Each row was made from one path, in order. Every step used is in the known rows, and no mark comes twice. Write each row's path.
(in the rows, 128 means zero)
Known rows:
renin -> nisi: [189 133 159 125 159 138 146 115 105 112 113 119 146 122 102 126 149 106]
nube -> nisi -> renin -> vites -> tutar: [204 145 156  96 127 119 151 137 138 123 156 127 159 133  64 105 156 146]
nisi -> renin -> vites -> tutar -> bikef -> deko -> zadug: [208  89 143 130 105 128 173 162  85 148 148 153 145 104  51 111 143 184]
vites -> tutar -> bikef -> deko -> zadug -> renin: [187  85 141 161 143 117 162 152  64 164 124 186 156  85  64  98 134 175]
tutar -> vites: [201  99 139 119 159 143 128 126 105 129 131 136 152 119  99 119 149 133]
zadug -> renin: [175 117 146 139 162 110 139 127  97 122 114 151 154 106  90 100 133 125]
zadug -> renin -> vites -> tutar: [185 130 154 117 127 107 146 130 101 131 125 158 166 114  66  96 135 156]
tutar -> bikef: [189 114 145 137 173 119 141 128  80 128 115 136 144  97  97 124 140 139]
nisi -> renin -> vites -> tutar -> bikef -> deko: [205 111 154 123 117 116 161 153  82 143 148 142 158 107  54 105 147 171]
nisi -> renin -> vites -> tutar: [203 124 154  96 115 117 151 136 116 110 147 134 156 124  64 113 150 153]
deko -> zadug: [189  92 129 137 153 142 149 128 105 123 128 143 128 109  97 126 134 135]
tutar -> bikef -> renin: [191 121 158 148 153 108 140 137  86 140 108 146 160 101  96 106 131 136]
vites -> tutar -> bikef: [198 116 153 124 165 115 142 125  78 132 124 153 156  95  83 123 149 161]
tutar -> bikef -> deko: [188 101 140 158 168 128 149 136  68 151 129 141 144  95  88 110 133 141]
deko -> zadug -> bikef -> renin: [176 108 134 163 152 121 150 143 106 149 106 159 138 103  94 104 113 129]
nube -> nisi -> renin -> vites -> tutar -> bikef -> deko: [206 132 158 124 132 117 162 154 103 156 156 135 161 116  55  98 151 163]
deko -> zadug -> bikef -> tutar: [167  87 118 170 165 137 163 138  79 136 108 155 141 107  94 116 117 125]

Write each row's path:
[199  83 137 152 148 137 160 143  68 160 139 167 143  91  72 116 137 174]	vites -> tutar -> bikef -> deko -> zadug
[187  80 125 158 148 151 155 137  93 146 143 147 127 107  88 111 127 135]	bikef -> deko -> zadug
[199 124 165 137 144 103 141 135  83 143 118 162 171  99  83 104 140 157]	vites -> tutar -> bikef -> renin
[174 102 121 151 172 132 150 135 101 137 113 149 123 100  95 122 122 132]	deko -> zadug -> bikef
[207 124 157 101 123 106 156 144  94 120 135 139 159 110  61 119 154 170]	nisi -> renin -> vites -> tutar -> bikef
[175 118 134 152 124 123 156 149 113 152 107 150 140 114  84 100 106 138]	deko -> zadug -> bikef -> renin -> vites
[196 133 162 120 110 117 143 132 111 138 131 149 169 124  75  95 130 150]	bikef -> renin -> vites -> tutar
[192 103 161 156 137 127 171 146  68 159 110 173 161  95  67 106 146 158]	vites -> tutar -> bikef -> deko -> zadug -> renin -> nisi
[190 107 146 128 124 109 162 149  82 145 112 174 157  97  63 108 133 185]	deko -> zadug -> renin -> vites -> tutar -> bikef
[187 130 156 122 133  96 151 139  80 141 111 163 170 100  64 101 137 173]	zadug -> renin -> vites -> tutar -> bikef
[198  91 138 142 122 138 166 150  74 165 139 159 144 102  62 112 132 184]	renin -> vites -> tutar -> bikef -> deko -> zadug
[186 117 154 145 130 106 157 148  67 165 125 166 170  98  55  87 131 174]	zadug -> renin -> vites -> tutar -> bikef -> deko
[198 126 152 113 139 116 147 132  83 136 126 144 157 106  72 118 141 171]	renin -> vites -> tutar -> bikef
[181  92 135 162 128 122 168 160  73 163 115 160 145  98  67  95 119 164]	tutar -> bikef -> deko -> zadug -> renin -> vites
[179 126 153 158 146 130 159 139 109 145  93 146 144 113  99 113 124 110]	deko -> zadug -> bikef -> renin -> nisi
